Known rows, with every way that one mark hangs from another
q_200{q_202}: [ 1.161  0.116 -0.298  2.201 -1.586 -1.220 -0.482 -1.216  1.280 -0.027
  5.900  2.618 -0.610  0.800  1.515  2.911  0.618 -0.424 -0.724  1.027
 -0.034 -0.559]
q_965{q_361{q_69 q_364}}: [-1.128  3.688  1.494  3.279 -0.740  0.704 -0.483  0.793  2.312 -2.321
  4.204  2.200  1.110  1.432  3.364 -1.750  1.657 -0.868  0.108 -0.627
  0.326 -0.555]
q_361{q_965}: [-0.846  1.848  0.222  2.434 -1.263 -0.253 -0.582  0.057  0.324  0.212
  5.550  0.727  0.817  3.442  0.854  1.062  1.843  1.184  0.186  0.387
 -0.382  0.380]
q_69{q_202{q_200}}: [-1.423  2.275 -0.022  3.171 -0.899 -1.563  0.103 -1.170  1.484 -0.045
  4.269  1.268 -2.145  2.772  2.160  3.723  1.387  0.293 -0.010  1.830
 -0.573  0.099]
q_543{q_361{q_364}}: [-0.863  3.475  0.628  2.785 -1.230  0.714 -1.163 -0.904  2.497 -1.367
  3.620  1.480  1.655  3.199  0.957  0.348  2.643  1.322  1.580  2.468
  0.298  0.177]
q_543{q_361}: [-0.680  3.125  0.422  2.905 -1.450  2.837 -1.073 -1.561  0.636 -0.434
  4.347  0.596  0.883  2.998  0.847  1.908  3.206  1.624  1.846  2.555
 -0.354  0.108]
q_200{q_202{q_69}}: [ 1.918  0.824  0.475  2.120 -2.121 -0.893 -0.080 -0.727  1.496 -0.785
  6.281  3.183 -1.304  0.248  2.298  2.682  0.958 -1.888 -0.894  1.439
 -0.086 -0.688]
q_333{q_364{q_361{q_69} q_965{q_543}}}: [ 1.582  3.464 -1.081  0.381  1.591  2.039  0.730 -1.914  1.570 -1.245
  2.003 -1.253  1.535  2.732  1.400  3.088  2.786 -1.640  1.996  1.838
 -0.284 -0.051]
q_361{q_69 q_364 q_965}: [-1.799  5.315  0.972  2.276 -1.175 -2.171 -0.138  0.979  2.078 -1.791
  5.277  1.702  2.530  3.986  1.853 -3.237  0.462 -0.390 -0.306 -0.369
  1.210 -0.491]
q_69{q_202}: [-1.503  2.217 -0.419  3.411 -0.736 -0.297 -1.862 -1.771  1.001 -0.092
  4.010  1.408 -1.573  1.844  1.684  3.330  0.649  1.381 -0.271  2.259
 -0.929 -0.208]
q_965{q_543{q_361{q_69 q_364}}}: [-3.667  6.737 -0.830  2.465 -0.116  1.190 -0.638 -0.756  2.688 -1.981
  2.812  1.236  1.661  2.634  1.637 -1.245  3.281  0.281  1.003  1.618
  1.574 -0.345]
q_965{q_361{q_69{q_202} q_364} q_543}: [-3.890  4.496 -0.384  3.468  1.006  0.843 -0.541  0.453  2.601 -2.752
  2.559  3.095 -1.026  1.552  3.771 -1.538  1.966 -2.295 -0.474  0.813
  0.635 -0.420]
q_361{q_364}: [-0.867  3.745  0.043  2.452 -1.205 -2.935 -1.400 -0.179  4.018 -1.129
  3.648  1.309  2.232  1.329  1.349  0.290  1.124  2.262  0.105 -0.147
  0.913 -0.142]
q_543{q_361{q_69}}: [-1.338  5.429  0.961  3.005 -1.569  3.352 -0.726 -1.498  0.216 -1.100
  4.747  0.477  1.398  3.291  1.415 -0.012  2.740  0.737  1.690  2.122
  0.182 -0.578]
q_364{q_361 q_965{q_543}}: [ 0.720  0.716 -1.904  1.577  1.614  5.174 -0.785 -2.855  1.513 -0.304
  2.216 -0.797 -0.030  3.306  0.054  1.793  3.943  0.051  2.194  3.239
 -0.869  0.626]
q_364{q_965}: [ 0.267  1.791 -0.363  2.046 -0.364  0.632 -1.128 -2.761  1.265  0.293
  3.483 -0.636  0.850  2.577  0.354  3.133  1.379  2.494  1.128  1.383
 -0.941 -0.125]
q_965{q_543{q_361{q_69{q_202} q_364}}}: [-4.095  6.205 -0.977  2.866  0.259  1.207 -0.876 -1.093  2.342 -2.055
  2.585  1.927  0.279  2.988  1.856 -0.603  2.710 -0.277  0.649  2.754
  1.114 -0.334]
q_333{q_364{q_361{q_69}}}: [ 2.388  3.748  0.163  1.123 -0.063  1.113  0.429 -0.586  1.461 -1.226
  3.686 -0.655  2.081  1.784  2.024  2.559  2.313 -1.039  1.608  0.765
 -0.090 -0.268]
q_364{q_965{q_543{q_361}}}: [-1.648  2.719 -1.310  1.901  0.657  2.799 -0.824 -2.984  1.130 -0.317
  2.344 -0.294  0.331  3.575  0.219  2.621  3.339  1.459  1.767  3.004
 -0.496  0.203]
q_364{q_965{q_543{q_361{q_69{q_202}}}}}: [-2.374  3.781 -1.111  2.316  0.980  3.142 -0.887 -3.342  0.558 -0.781
  2.358  0.241 -0.716  4.084  0.839  2.049  2.287  0.138  1.352  3.837
 -0.606 -0.266]

Rows
[-2.170  2.473 -0.611  2.775  1.447  3.262 -0.526 -2.074  0.492 -1.184
  2.472  0.879 -1.573  2.852  2.324  1.482  2.075 -1.245  0.510  1.970
 -1.004 -0.368] -> q_364{q_965{q_361{q_69{q_202}} q_543}}
[ 0.162  3.630 -0.339  0.980  1.274  0.014  0.787 -1.038  1.513 -1.385
  2.094 -0.216  1.026  1.813  2.584  3.732  2.212 -1.391  1.152  0.320
 -0.495 -0.241] -> q_333{q_364{q_965{q_361{q_69} q_543}}}
[-1.354  4.081  0.777  2.880 -0.207  1.655 -0.953 -2.404  1.257 -1.942
  3.227  1.592  0.354  4.910  1.335 -0.082  0.986 -0.556  1.402  4.539
 -0.399 -0.481] -> q_543{q_361{q_69{q_202} q_364{q_965}}}
[-2.470  6.395 -0.542  1.754  0.310 -1.318 -0.637 -1.439  3.656 -2.002
  2.468  0.622  2.415  2.535  1.507 -1.516  0.907  0.477  0.268  0.386
  1.387 -0.937] -> q_361{q_69 q_364{q_965{q_543}}}
[-1.588  3.115  1.592  3.674 -0.362 -0.129  0.426  0.662  2.189 -2.361
  4.015  2.838 -0.995  2.483  3.993 -0.782  1.327 -2.335 -0.164  0.485
 -0.013 -0.371] -> q_965{q_361{q_69{q_202{q_200}} q_364}}
[-1.538  4.668  0.268  2.593  0.104 -1.765 -1.183 -2.143  2.551 -1.843
  2.946  1.489  0.465  3.344  1.868 -0.359 -0.946 -0.044 -0.081  2.387
  0.050 -1.009] -> q_361{q_69{q_202} q_364{q_965}}
[ 1.347  1.186 -0.292  2.368  0.960  5.432 -0.933 -3.431 -0.030 -0.753
  3.415 -0.279 -0.934  4.325  0.862  1.012  1.599 -1.282  1.711  4.264
 -1.611 -0.248] -> q_364{q_361{q_69{q_202}} q_965}
[ 2.142  1.543 -1.528  0.335  1.697  1.509  0.353 -1.946  1.993 -0.746
  1.702 -1.123  1.122  2.567  0.904  4.522  3.210 -0.897  2.124  2.228
 -0.728  0.521] -> q_333{q_364{q_361 q_965{q_543}}}
[-3.071  5.563 -0.721  2.391  0.823 -1.479 -0.985 -2.028  3.042 -2.074
  2.124  1.533  0.220  3.181  1.903 -0.686 -0.133 -0.430 -0.237  2.369
  0.588 -0.920] -> q_361{q_69{q_202} q_364{q_965{q_543}}}
[-1.792  2.917 -0.457  2.355  1.082  3.384 -0.230 -1.748  0.893 -1.120
  2.675  0.243 -0.128  2.477  2.069  0.870  2.715 -0.498  0.869  0.908
 -0.574 -0.344] -> q_364{q_965{q_361{q_69} q_543}}
[-2.061  4.405 -1.001  1.954  0.576  3.140 -0.574 -2.968  0.881 -0.710
  2.585 -0.473  0.732  3.661  0.577  1.401  3.032  0.843  1.646  2.719
 -0.136 -0.252] -> q_364{q_965{q_543{q_361{q_69}}}}
[ 2.323  2.744  0.309  1.015  0.007  1.094  0.979  0.076  0.560 -1.120
  4.454 -0.245  1.875  3.257  1.818  1.863  2.343 -2.029  1.456  1.030
 -0.297  0.153] -> q_333{q_364{q_361{q_69 q_965}}}
[-2.409  4.405  0.777  2.910 -0.599 -2.298 -0.502  0.375  1.468 -1.907
  4.924  2.713  0.440  4.523  2.158 -2.297 -0.603 -1.377 -0.880  1.658
  0.479 -0.579] -> q_361{q_69{q_202} q_364 q_965}
[-2.415  4.522  1.096  2.683 -0.664 -3.329  0.996  0.869  1.872 -1.827
  5.117  2.581 -0.047  5.379  2.598 -2.002  0.115 -2.181 -0.592  1.167
  0.775 -0.247] -> q_361{q_69{q_202{q_200}} q_364 q_965}
[-1.257  0.960 -0.895  2.368  1.183  2.820 -0.603 -1.766  1.206 -0.600
  2.418  0.294 -0.609  2.173  1.616  2.323  3.068  0.284  0.966  1.282
 -0.993  0.193] -> q_364{q_965{q_361 q_543}}
[-1.233  2.362 -0.862  2.657  0.797  4.749 -0.299 -0.725 -0.251 -1.103
  4.414  1.123 -1.136  4.480  1.517 -1.103  2.784 -2.681  0.751  3.162
 -0.358  0.214] -> q_364{q_361{q_69{q_202} q_965{q_543}}}
[-4.384  5.570 -0.517  2.546  0.451 -2.070 -0.313  0.512  2.099 -2.193
  3.834  2.814  0.056  4.291  2.307 -2.655  0.453 -1.917 -1.083  1.568
  1.206 -0.401] -> q_361{q_69{q_202} q_364 q_965{q_543}}
[-0.010  0.811 -1.182  2.096  0.471  4.389 -0.367 -0.281  0.663 -0.397
  4.274  0.481  0.029  3.818  0.645  0.013  4.183 -0.803  1.374  2.224
 -0.334  1.023] -> q_364{q_361{q_965{q_543}}}
[-2.086  3.968  1.197  3.186 -0.768  1.084 -0.461 -0.492  0.403 -1.930
  4.710  2.497  0.238  5.801  1.685 -1.652  1.273 -1.522  0.817  3.867
 -0.062 -0.077] -> q_543{q_361{q_69{q_202} q_364 q_965}}
[ 1.446  1.210 -0.039  2.235  0.872  4.530  0.255 -3.040  0.351 -0.680
  3.542 -0.269 -1.319  4.933  1.164  1.248  2.211 -1.911  1.919  3.960
 -1.394 -0.075] -> q_364{q_361{q_69{q_202{q_200}}} q_965}
[-3.582  6.450 -0.935  2.537 -0.249  2.924 -0.610 -1.283  1.240 -1.235
  3.368  0.475  1.036  2.517  1.501  0.069  3.797  0.534  1.171  1.604
  0.977 -0.341] -> q_965{q_543{q_361{q_69}}}
[ 1.976  2.252  0.189  1.399  0.425  0.967  0.641 -0.324  0.166 -1.187
  4.187  0.384  0.455  3.595  2.073  2.375  1.630 -2.727  1.116  2.134
 -0.825  0.181] -> q_333{q_364{q_361{q_69{q_202} q_965}}}
[-1.574  5.712  1.130  2.812 -1.373  1.244 -0.720 -0.883  1.984 -2.058
  4.109  1.367  2.220  3.517  1.571 -1.520  2.118  0.472  1.434  1.969
  0.801 -0.536] -> q_543{q_361{q_69 q_364}}
[ 2.700  1.979 -0.165  0.970  1.176  1.697  0.295 -2.411  0.738 -1.101
  2.692 -0.662  0.403  3.287  1.571  3.898  1.298 -1.861  1.847  3.081
 -1.335 -0.179] -> q_333{q_364{q_361{q_69{q_202}} q_965}}
[-4.103  5.269 -0.426  2.616  0.138 -0.422  1.332  0.218  0.162 -0.992
  4.829  1.519 -1.424  4.836  2.544 -0.454  1.784 -2.345 -0.550  1.220
  0.623 -0.167] -> q_361{q_69{q_202{q_200}} q_965{q_543}}
[ 1.243  2.064  0.625  1.586  0.848 -0.308  0.375 -1.502  0.630 -1.222
  2.758  0.334 -0.149  2.329  2.713  4.640  0.719 -1.653  0.892  1.603
 -1.525 -0.409] -> q_333{q_364{q_965{q_361{q_69{q_202}}}}}
[-4.171  5.193 -0.775  2.785  0.183  0.560 -0.230 -0.288 -0.233 -1.019
  4.643  1.630 -0.906  4.085  2.110 -0.711  1.159 -1.540 -0.707  1.618
  0.298 -0.419] -> q_361{q_69{q_202} q_965{q_543}}
[-0.527  2.388 -1.568  2.075  1.932  5.656 -0.719 -3.276  0.553 -1.048
  2.258 -0.107 -1.186  4.026  0.876  0.737  2.643 -1.762  1.606  4.318
 -0.892 -0.112] -> q_364{q_361{q_69{q_202}} q_965{q_543}}
